Each row was made from one path, in order. Every step used is in the known rows, and no mark comes twice. Write each row's path.
Known rows
miro-tufoset-tikuvi-telob-diruz: [-43   9  17  -9 -10   9  -3   8 -27 -14  12  -6 -10 -45 -11   0 -24 -15
   7  -5   9  -7   2 -15 -25  36   5  -5  -6]
diruz-telob-vomaz: [-13  11  -9  -5  23  -9   1  -1   4  -4  17  -7  18  23   1 -16   7   3
  -2  14 -19   6   9 -20  52  12  -5   8   1]
tufoset-diruz: [ 10 -12 -27   2  -5  20   3   4  14  -5  14  18  14  32   6  -5  12  -9
  -7  22 -14  -1  -6 -16  16  -9 -12  -1   5]
miro-tufoset-diruz-telob-vomaz: [-16  21 -10  12  20  26   1   3   3 -18  40  21   2  38   1 -36  -1 -39
  -9  29 -30   0   3 -39  32  10   3   7  13]
nilen-saliz-telob-diruz: [-16   4 -26  13 -23 -25 -20   1  20 -19  -6   2   7  -7   6  14   6  23
  -3   1 -18   5 -13  10   9  -6 -18 -22   4]
tikuvi-telob-vomaz: [-14   3  -2  -1  -2   0   8  -5   4 -11   5  -2  19  -8  -7  -9 -10  22
  -4  -4 -12   8  11 -25  23  12  20  -4 -15]
saliz-nilen: [  9   5 -25 -28  -2   1   4  -9  19   0  -7  -5   4  23   9  -5  15   9
 -11   1  -9  18  15 -27  30   6 -11   2 -16]
miro-telob-diruz-tufoset-tikuvi: [-10  -3  28   8   5   8  -7  -5  13   8  -9  -1 -10 -43   4   1 -12   6
   8   0   8 -15   2  48 -26  24  -6   6  18]
nilen-saliz-telob-patugek-tufoset: [ 14  -2 -11   8 -11 -17   0  -5   1   3 -14  -8 -13  11  -9  14   4  -1
  11 -37 -11   0   0   3 -10 -37  -1 -17  -5]
miro-telob-diruz-tufoset: [  9  -7  15  11   4   1  -6  -6  27  13  -9   8 -12 -15  22   0  -7  16
  -1  13   5   2   5  45  -4  20   9  10  16]
tikuvi-telob: [ -6  -5  -2 -13 -15 -12  16   2  -8   3  -8  -4   5  -3  -1  12  -9  21
  -4  -7   0  19   6 -18   6  -1  10  -7 -18]
tikuvi-telob-diruz-tufoset-miro: [-12  12  22   6   3   6 -17  -8 -15 -10 -11   1   0 -48 -12   2 -13   7
  -3  10  17  11 -26  -1 -20  27  15  -2   4]
nilen-saliz-telob-diruz-tufoset: [ -7  -2  -8  24 -16 -27 -11  -8  22 -14 -15   6  -7 -29  -1   4   1  16
  -6  -5 -16  10 -12  18 -11  -1  -4 -16  12]
nilen-saliz-telob-tikuvi: [  3  19 -21  10 -38 -27   1  11  23 -14 -15   9 -10  16   7  14  15   8
  -6 -26 -29   5   2   6  -6 -38 -14 -13 -15]
patugek-tufoset-tikuvi-telob: [-12  -7  23 -17  -3  -9  24 -17 -26  14  -5 -29  -5 -36 -22  14 -23   0
   0 -35   8   1   3 -14 -20  -8   4  -4 -19]
tikuvi-telob-patugek: [  3  -8  -3 -20 -10   9   3  14 -22  -1  -8   1  -1   8  -6  13  -1   8
  19 -11  14   5   9 -11  -4   7  13  -8 -20]
patugek-tufoset-tikuvi: [ -2 -11  10  -8   9 -10  16 -13 -13  19   1 -31   1 -16 -17   4  -8 -13
   0 -24   2 -12   6 -10  -3  -8 -10   7   0]
miro-tufoset: [ -4  -1  -3   3  -6  -8   9  12   0   2   2   2  -6  16   8 -11  -7 -16
  -8  -2 -11   3  15 -32   9   3   8   6   5]
telob-vomaz: [ -5  -4 -17   7   9  -2  -2   0  19  -9  12  -3  24  12  -1 -20   6   9
  -4   7 -19  -8  14 -23  40  12   5   8   3]
tufoset-diruz-telob: [  4   3 -20  -9   9  10   5   2  -4   0  18  14  10  39   7  -1  15 -14
  -6  31 -12  13 -11 -14  31  -9 -21   0   3]
nilen-saliz-telob: [ -6   3 -22  13 -29 -37   2   2  15 -11 -21   1   9   7   1  14   6  22
  -7 -18 -31  15  -2  -3   7 -31 -11 -24  -1]
saliz-telob-patugek-tufoset: [ 22 -22  -7   1  -1  -5   0   1  -2   6 -10  -2  -4  22   3   5 -10   0
  11 -24  21 -15  12  17 -15 -30  16   2  -8]
diruz-telob-patugek-tufoset-tikuvi: [ -1   2  15 -26  28   2   5  -1 -41  20   9 -28 -12   3 -19   9   3 -31
  25 -20  17 -15   3   0  -1   0 -17   7  -3]
vomaz-telob-diruz-tufoset-tikuvi: [-15  -4  18  -2  21   9   1   2  -4   1  14   1  -6 -35   3 -11   8   8
   0  28  26 -10  -1  34 -22  24  -5   3   8]
saliz-telob: [  5 -17 -16   6 -18 -25   3   9  16  -8 -16   6  17  21  14   5  -6  24
  -9  -5   1   1   9  10   2 -24   4  -5  -5]
patugek-tufoset-diruz: [ 21 -16 -14   4   7  16  13 -18  10   9  17   1   1  27   2  -6   3 -19
 -12   9  -8  -1  -5 -18  12 -24  -4   6   3]
nilen-saliz: [ -3   9 -19   0 -15 -22   5  -2   6   2  -8 -10   5   5  -6  11  18   7
  -4 -10 -37  16  -5 -30  28  -9 -21 -16   2]
diruz-tufoset: [ 15 -16   3   5   2 -12  15  -4   8   9 -12  -1  -2  -9  -3  -8  -1   1
  -8  -1  -1   8  10  -9   4   5   9   9   8]
patugek-tufoset: [ 13 -15  -2  -3   8 -14  17 -15   2  21   1 -21  -3   8   1   2  -2  -2
  -7 -11  -1   3   7 -16  18 -17   4  10  -2]

Write each row's path
[-35  -1   6 -18  -8   4  -7   3 -21  -9   7 -13   8 -41 -13  14 -10  13
   9  -1  15  -7  -7   1 -10  30  -9  -9 -12]  tufoset-tikuvi-telob-diruz
[  6   3 -10 -24  14  -1  -3  18 -23   9   5  -1  -3  38   2   6  16 -11
  21   7  11   3   6  -6  25   8 -10   4  -3]  diruz-telob-patugek
[ 19  16  31  19   4  -2  -5  -4  13  12 -31   9   2  -7   5  -1 -12  10
  -7  -1  -6   7  -8  22 -17  -7  11   4  21]  diruz-tufoset-miro-telob
[  3  -1 -15  12  -7  25   7   9   5 -10  20  24  -2  34   7 -19   0 -33
 -11  18 -18  -1   3 -35   4  -6   1   2  10]  miro-tufoset-diruz
[-24  -6  19 -17   4   3   4 -18 -23   5  10 -28  -5 -51 -17  14 -19   1
   7 -16  20  -7  -8  -1 -15  16   0  -1 -13]  patugek-tufoset-tikuvi-telob-diruz
[  3   2 -25   6 -26 -14 -10  15   4 -14 -17   6   1  20  -4  15  12   8
  15 -24 -15   1   0   2  -4 -22  -9 -26  -3]  nilen-saliz-telob-patugek
[ 15  -2  -8  -8  22   9  15 -19  -6  16  22  -1  -5  36   4  -1   4 -25
 -11  16  -8  12  -9 -15  24 -24 -12   7   2]  patugek-tufoset-diruz-telob
[ -9 -10  12  -4  -3  -1   1  -9  -4  -1  -3   3  -8 -41  -3   2 -13  15
  -1   6  14  14  -4   4 -11  30  19   1  -6]  tikuvi-telob-diruz-tufoset
[-17  -4  -5 -12  -9  -2  -7   1  -5  -6   4  -4   5 -15   6  12  -6  22
   3  12  13  10  -4  -4  10  25   5  -5 -14]  tikuvi-telob-diruz
[ 18   6   6  -1  19  13 -17  -2 -22  10  -2 -14   3  15 -14   0   4 -21
  14 -12  15 -14 -12 -15  -2 -10   3   6   7]  telob-patugek-tufoset-miro
[-15 -12  13   3   9   4  -7  -3  -3  -2   3 -11  -1 -48 -13  -8  -2  -7
   5   4  12 -17  -4  10 -15  36 -10   8  14]  telob-diruz-tufoset-tikuvi
[ 21 -12  -4 -11  -1  40  10 -10 -20   6  13   8 -12  19  -9   6  -4 -20
  13  -6  13   0  -3 -11 -16 -14  16  -5 -18]  tikuvi-telob-patugek-tufoset-diruz
[  8  23  13   9  -2  -2 -14   6   9   7 -21   5  16  15  13   9  -2  16
  -4   4  -9   3  -9  17   4 -14  -3  -1  14]  tufoset-miro-telob
[-17 -18  10  14  -6  -8 -11   0   7 -15  -9   2   2 -46  -7  -4 -15   7
   0  -5  18 -21  -3  37 -35  14  -2   0  11]  saliz-telob-diruz-tufoset-tikuvi
[ 26  31  30  17  -4   7  -6   5  17   7 -25  15 -17   0  12  -2   0  -5
  -5  -8  -3  -2  -3  34 -28 -12   8  15   9]  diruz-tufoset-miro-telob-tikuvi
[-11  21   5  33 -12 -18 -32  -7   9 -22 -22   6   4 -37 -11   3   0  10
  -7  -3 -14   7 -36   9 -22  -3  -8 -19  22]  nilen-saliz-telob-diruz-tufoset-miro
[ 11  12 -10 -12  -1   0  12  20  12   4  12   9 -13  36  28  -2  29  10
  -8  21  11   0  15  22   6 -19  -1  11 -20]  vomaz-telob-tikuvi
[  2  -7   6   2  19   3   0   0  10   4  12  10  -9  -9  20 -13  14  20
  -8  40  23   6   1  32  -1  19  11   9   7]  vomaz-telob-diruz-tufoset
[ 10   7  15  14   9  -5  -7  -2  -4   1 -17   0  10 -14 -11  -9  -2  -5
 -10   0  -3   5 -13 -16  -7   3   6   5  18]  diruz-tufoset-miro
[ 10  -3 -18   4 -25 -17   0  19  21 -10 -10  14  -2  27  20   5   3   8
  -6 -11   2 -10  13  22  -7 -30   2   7 -19]  saliz-telob-tikuvi
[ -8  -2 -14  -9  12   2  -8   8   8  -1  23   7   6  15  28  -3  20  25
  -6  47  22   1  -1  24  19  13  -3   3  -2]  vomaz-telob-diruz
[ 13 -10   8 -19   1   7  12  -7 -25  16  -4 -14 -14   2 -10  14 -10  -3
  16 -27  20   6   9 -11 -10  -7  23   1 -22]  tikuvi-telob-patugek-tufoset
[ 17  37  12   7  -9   7 -14  16  15   4 -18  10  -2  23  21   7   7   1
  -3  -3  -4  -8  -4  27  -7 -20  -6   8   1]  tufoset-miro-telob-tikuvi
[ -3 -12  18   1   2  -7  14  -2  -6   5  -9 -10   1 -35 -17  -6  -7 -10
   0 -14   0  -8   7  -4 -17  12  -6   4  10]  diruz-tufoset-tikuvi
[-13  -3   9 -24  -8  15   2  15 -38  -3  -6  -7   1 -19 -22  14  -5  -4
  29 -23  18 -11   7  -7 -24  15   0 -13 -19]  tufoset-tikuvi-telob-patugek
[ -3  -7  29 -15  -4  15  10   6 -34   0 -15  -5 -13 -41 -30   4 -12 -11
  24 -29  21  -6   6   0 -45  22  13  -7 -10]  diruz-tufoset-tikuvi-telob-patugek
[ 31 -10 -11  -7  22  43   7   0  -5  11  32  17 -10  51  12  -9  21 -15
   5  29  22  -8   0  14  -6 -27   7   2  -6]  vomaz-telob-patugek-tufoset-diruz
[-11 -16 -23   8 -11 -15 -19   7  18 -15  -1   7  15   6  20   5  -2  25
  -3  15  14  -9  -1  25   6   0  -1  -2   0]  saliz-telob-diruz
[ -7  11 -22   4  23  20  -2  -4  10 -13  35  15  20  38   1 -23  13 -12
  -7  34 -24   2  -4 -22  46   2 -11   3   7]  tufoset-diruz-telob-vomaz
[  1 -16  -1   8   7  -2  -7  -5  11   1   3   1  -4 -22   5 -10   2   3
  -1  17   9   0  -1   6   6  30   2  12  12]  telob-diruz-tufoset
[  7  26  29  31  18   8 -12 -11  24  -3 -14  10  14 -11  -1 -24 -14  10
  -7   0 -18  -3  -3  15  -1   8  20   7  24]  diruz-tufoset-miro-telob-vomaz
[-20   4  10  -1  -3  -4   8  13 -16  -4   4  -8  -3 -10 -10  -9 -12 -29
  -1 -14  -9 -14  14 -29 -13   9  -5   3   7]  miro-tufoset-tikuvi
[ 23  14  -8  -9  14  17  12  -8   0  12  28   5 -24  42   8  -1  15 -40
  -9  11  -5   1  -5  -2  15 -31 -14  19 -11]  patugek-tufoset-diruz-telob-tikuvi
